Known rows, with every step that occurs
gumat -> gidezu -> mede -> mifogi: [-1.96 -0.30 -3.66  3.70  1.56 -4.58  1.78  3.53  2.22 -1.90  1.97 -0.73
 -2.94  1.69  0.14  1.28 -0.17 -0.93  2.32 -2.33 -2.79  2.98 -2.69]
sarib -> gumat -> gidezu -> mede: [-1.84 -0.92 -1.85  4.53 -0.48 -2.17  2.10  5.47  2.65 -1.82  1.26  0.55
 -2.45 -0.39  0.17  0.14 -0.47 -0.26  3.98 -2.24 -4.79  3.03 -2.00]
burizu -> gidezu -> mede: [ 0.33  2.12 -1.79  2.43  1.21 -4.81 -0.36  2.85 -0.07  0.71  2.43  0.54
 -0.98  0.28  1.33 -1.31  1.49  0.67  2.27 -3.83 -2.44  2.86 -1.31]
burizu -> gidezu -> mede -> mifogi: [-0.82  1.73 -2.14  2.67  1.36 -6.15  0.33  1.08 -0.08  0.93  2.84 -0.83
 -1.20  1.76  0.92 -0.17  1.30 -1.17  1.49 -3.60 -1.33  2.38 -1.91]
sarib -> mifogi -> gumat: [-0.06  0.32  0.05  4.58 -1.12  2.13  7.13  6.33  1.77 -0.93  0.19 -2.41
 -1.22  0.19 -2.63 -0.07  2.15  0.33 -2.73 -0.14 -3.62  3.85 -1.70]
burizu -> mede -> gidezu -> gumat -> sarib -> mifogi: [ 1.27 -1.36  1.95  4.57 -0.16 -0.05  2.57  3.41 -0.73 -1.82  0.49  1.41
 -1.39 -2.16  0.43 -1.19  1.13  3.55 -1.06  0.29 -3.97  1.11 -5.50]
mifogi -> gumat -> gidezu -> mede: [-1.30  1.36 -2.51  3.33  1.22 -1.61  2.70  5.91  2.61 -2.06  0.91 -1.12
 -2.91 -0.01 -2.12 -0.84  1.16 -0.29  1.53 -1.26 -4.44  3.48 -2.84]
gumat -> sarib -> mifogi -> boluv: [ 1.41 -3.02 -0.08  3.65  0.20 -0.40  6.36  5.79  0.96 -0.91  0.13 -0.72
 -2.06 -0.07  0.09  0.52  0.49  1.87 -2.95 -0.43 -4.21  3.64 -2.60]
gidezu -> gumat -> sarib -> mifogi -> boluv: [ 1.42 -3.92 -0.50  3.01  0.46 -1.51  4.04  5.07  0.53 -1.58  0.83  0.79
 -1.88  0.18 -0.10 -0.67 -0.96  2.48 -1.03 -1.07 -4.22  3.05 -2.80]
burizu -> gidezu -> mede -> mifogi -> boluv: [-0.30  0.65 -1.87  1.88  1.80 -7.41  0.37  1.08  0.44 -0.10  3.18 -0.49
 -1.45  0.83  1.05 -0.11  0.63 -0.98  1.46 -3.50 -0.82  1.96 -1.67]
mifogi -> gumat: [ 0.03  2.38 -1.98  2.61  0.49  0.77  5.09  5.74  1.90  0.07 -0.95 -2.36
 -1.21  0.30 -2.93  0.69  2.44 -1.08 -1.41 -0.40 -3.91  3.90 -2.16]
mifogi -> gumat -> mede: [-0.99  2.69 -1.95  1.94  0.88  2.74  4.31  4.73  3.88  1.29 -1.30 -2.79
 -1.95  0.39 -2.39  1.47  1.51 -0.88 -1.81 -1.05 -3.56  3.39 -1.91]
gumat -> mede -> mifogi: [-1.68  1.04 -3.07  2.21  1.14 -0.14  3.69  2.35  3.31  1.22 -0.17 -2.41
 -1.96  1.87 -0.05  3.53 -0.01 -1.64 -0.80 -1.80 -2.08  2.97 -1.98]
gidezu -> gumat: [ 0.40 -0.18 -2.94  2.11  0.67 -2.02  1.37  4.45  0.94 -0.65  0.33  0.96
 -1.02  0.41 -0.22  0.32 -0.27  0.53  2.02 -2.32 -3.38  3.64 -1.72]
gidezu -> mede -> mifogi -> gumat: [-1.68  2.22 -2.79  2.51  0.27 -3.32  4.84  2.37  1.21 -0.59  1.17 -2.06
 -2.14  1.82 -2.38  0.49  1.64 -2.92 -0.15 -0.89 -1.91  3.70 -3.27]
sarib -> mifogi -> gumat -> gidezu: [-0.89 -0.81 -0.39  5.68 -0.12  2.51  5.62  8.20  3.21 -2.24  0.65 -2.83
 -2.47 -0.02 -2.71  0.28  1.41  1.24 -1.79 -0.04 -5.12  3.03 -1.89]
sarib -> gumat -> gidezu -> mede -> mifogi: [-2.96 -1.08 -2.12  4.69 -0.09 -3.12  2.65  3.61  2.65 -1.75  1.82 -0.83
 -2.78  1.26 -0.06  1.34 -0.74 -1.85  3.09 -1.82 -3.51  2.25 -2.71]
burizu -> gidezu -> gumat -> mede -> mifogi -> boluv: [-0.47 -0.27 -2.16  0.72  2.75 -3.62 -1.70  0.86  2.53  0.96  1.79 -1.09
 -1.70  0.90  0.63  1.37 -1.63  0.09  1.14 -3.88 -1.63  0.73 -1.00]
sarib -> mifogi: [ 0.24 -0.97 -0.79  4.76 -1.07  0.22  5.55  5.83  1.39 -1.10  0.63 -0.63
 -1.03  0.35  0.08  0.61  1.04  1.28 -1.09 -1.21 -3.08  4.04 -1.17]
mede -> gidezu -> gumat -> sarib -> mifogi -> boluv: [ 1.12 -4.44  1.17  4.44  0.49 -1.34  1.90  4.38  1.22 -1.97 -0.21  0.67
 -1.71 -1.70 -1.65 -0.45  0.69  3.07 -1.05  0.73 -4.71  2.23 -3.44]
gumat -> sarib: [ 1.02  0.10 -2.27  2.31  1.56 -0.33  4.23  5.39  0.66  0.77 -1.07 -1.02
 -1.75  0.73 -0.54  1.36  1.69  0.22 -1.43 -0.60 -4.93  4.18 -3.52]
gidezu -> mede -> gumat -> sarib -> mifogi -> boluv: [ 0.27 -3.11 -0.06  2.98  1.03 -2.70  5.27  3.25  1.46 -0.75  1.67  0.58
 -2.95  0.42 -1.76  0.21  2.38  2.94 -1.17  0.18 -3.28  2.89 -4.59]

Rows
[ 1.15 -0.89 -2.77  1.70  1.53 -1.40  1.82  4.63  0.17  0.18 -0.48  0.55
 -1.54  0.80 -0.78  0.33 -0.06  0.84  0.36 -1.53 -4.90  3.57 -3.71] : gidezu -> gumat -> sarib
[ 0.65  1.31 -0.09  2.91  0.53 -2.06 -0.05  2.68  0.09 -1.59  0.24  1.98
 -0.63 -2.46  0.60 -0.31  0.71  1.76  2.14 -0.93 -2.63  1.35 -3.94] : burizu -> mede -> gidezu -> gumat
[ 0.11  2.48 -1.92  2.58  0.37 -2.42  4.77  2.16 -0.09 -0.59  1.19 -0.94
 -1.23  0.49  1.85  2.07  0.59 -1.11 -0.38 -1.65 -1.13  2.04 -3.85] : burizu -> mede -> mifogi
[ 0.04  1.16 -1.42  3.15  2.49 -0.05  2.13  4.90  2.47 -1.33  0.98 -0.44
 -2.57 -0.94 -0.16  2.33  1.87  2.63  0.93 -0.62 -3.42  0.96 -5.06] : burizu -> mede -> gumat -> gidezu
[-1.81  0.73 -2.76  3.83  1.71  0.15  4.00  5.88  3.33 -1.13  0.28 -4.03
 -2.65  1.38 -3.14  2.34  1.18 -1.80 -0.97 -0.14 -4.08  2.49 -2.87] : mede -> mifogi -> gumat -> gidezu
[-0.06 -0.24 -1.35  3.48  0.70 -2.01 -0.90  3.79  1.67 -0.74 -0.66  0.94
 -0.60 -1.34 -1.81  0.54  1.01  1.00  2.04 -0.47 -3.71  2.60 -2.25] : mede -> gidezu -> gumat
[ 0.88  1.38 -1.71  2.29  1.32  1.56  5.62  6.05  1.11  0.89 -1.46 -2.59
 -1.90  0.70 -3.30  0.82  2.78 -0.84 -3.24  0.73 -5.49  4.03 -3.93] : mifogi -> gumat -> sarib
[-1.37 -1.06 -1.53  4.78 -0.15  0.95  2.76  7.15  3.43 -1.29  0.03 -0.96
 -2.10 -0.54 -0.44  1.79 -0.13  0.09  2.02 -1.27 -5.50  2.67 -1.71] : sarib -> gumat -> gidezu
[ 0.86 -2.41  1.19  2.99  1.85 -3.52  2.02  2.38  0.58  0.51  2.99  0.07
 -2.48 -0.14 -1.13 -1.19  2.86  3.58 -1.26 -1.04 -3.36  1.71 -4.08] : burizu -> gidezu -> mede -> gumat -> sarib -> mifogi -> boluv
[-1.51  0.07 -3.42  1.51  1.27 -1.24  1.30  1.58  2.97  0.76  0.23 -1.05
 -1.91  2.08 -0.21  2.53 -1.44 -0.91  1.17 -2.56 -1.78  2.56 -2.06] : gidezu -> gumat -> mede -> mifogi
[-1.34  2.27 -0.22  3.22  0.64  3.15  2.35  4.12  4.41  1.06 -2.23 -2.68
 -1.86 -1.46 -4.01  1.48  2.94 -0.35 -1.73  0.99 -4.09  2.46 -2.42] : mifogi -> gumat -> mede -> gidezu
[ 0.48  0.73 -1.13  1.71  3.12 -3.62 -0.05  1.97  0.06  2.49  1.89 -0.17
 -2.03  0.69 -1.59 -0.29  3.77  1.88  0.07 -1.51 -3.95  2.06 -4.58] : burizu -> gidezu -> mede -> gumat -> sarib
[ 0.57 -3.25  0.89  4.98 -0.18  0.00  2.08  4.75  0.68 -0.83 -0.44  0.42
 -1.43 -0.82 -2.09 -0.56  1.24  2.78 -1.06  0.70 -5.13  2.56 -3.65] : mede -> gidezu -> gumat -> sarib -> mifogi
[ 1.26 -3.01 -0.81  3.73 -0.05 -0.06  4.14  5.31  0.11 -1.08  0.58  0.39
 -1.57  1.08 -0.49 -0.59 -0.02  2.37 -1.17 -1.00 -4.61  3.65 -3.01] : gidezu -> gumat -> sarib -> mifogi
[-1.26  0.79  0.02  3.80 -0.70  4.06  6.54  5.27  3.59  0.05 -0.30 -3.01
 -2.15  0.37 -2.19  0.74  1.41  0.63 -3.03 -0.65 -3.25  3.37 -1.48] : sarib -> mifogi -> gumat -> mede
[ 1.19 -0.80  1.02  3.66  0.50  1.34  6.59  3.76  0.05 -0.11  1.14 -0.39
 -2.09 -0.08 -0.48  1.06  2.89  3.40 -3.12  0.82 -3.49  1.84 -6.19] : burizu -> mede -> gumat -> sarib -> mifogi
[-0.17  2.25 -1.28  2.23  2.12 -3.60  2.38  2.00 -0.24  1.56  1.85 -2.82
 -2.18  1.95 -2.27 -0.86  2.79 -1.74 -1.90 -1.46 -3.61  2.26 -4.20] : burizu -> gidezu -> mede -> mifogi -> gumat -> sarib
[-1.56  0.52 -1.14  2.93 -0.87  2.37  3.85  4.24  3.79  1.36 -1.15 -1.16
 -1.48  0.05 -0.10  2.22 -0.25 -0.51  0.83 -1.73 -3.89  2.98 -1.39] : sarib -> gumat -> mede
[-0.65  1.13 -2.33  3.53  1.67  1.23  3.31  7.58  3.30 -1.29 -0.46 -2.67
 -2.40 -0.02 -2.86  0.96  1.61 -0.14 -0.35 -0.43 -5.35  3.01 -2.39] : mifogi -> gumat -> gidezu
[-0.97  0.20 -3.18  3.45  1.29 -3.49  1.37  5.23  2.11 -2.05  1.49  0.62
 -2.48  0.16  0.53  0.05  0.17  0.71  3.09 -2.73 -3.76  3.63 -2.19] : gumat -> gidezu -> mede
[-0.97  1.34 -2.56  2.18  1.08 -2.69  5.51  2.60  0.49  0.42  0.53 -2.33
 -2.65  2.15 -2.88  0.42  2.08 -2.74 -1.92 -0.07 -3.46  3.72 -4.94] : gidezu -> mede -> mifogi -> gumat -> sarib
[ 0.70  2.44  0.17  3.54  0.28 -1.13  2.18  3.43  0.56 -0.82 -0.34  0.36
 -0.69 -2.55  0.63  0.67  2.28  1.11  0.27 -0.04 -2.55  1.71 -3.86] : burizu -> mede -> gidezu
[ 0.98 -3.64  0.22  3.43  1.31  0.18  5.86  4.82  2.00 -0.05  0.49 -1.19
 -2.40  0.04 -2.33  1.99  2.67  2.85 -3.22  1.16 -4.12  2.76 -4.39] : mede -> gumat -> sarib -> mifogi -> boluv
[-2.50 -2.13 -2.20  3.96  0.40 -4.60  2.77  3.57  3.33 -2.63  2.03 -0.63
 -3.00  0.23  0.27  1.54 -1.60 -1.64  3.10 -1.93 -2.99  1.85 -2.52] : sarib -> gumat -> gidezu -> mede -> mifogi -> boluv
[-1.18  1.07 -0.89  3.36  0.93  1.40  0.90  3.46  3.91  0.96 -1.89 -1.02
 -1.59 -1.31 -1.22  2.07  1.82  0.82 -0.17 -0.15 -3.50  2.67 -1.75] : gumat -> mede -> gidezu
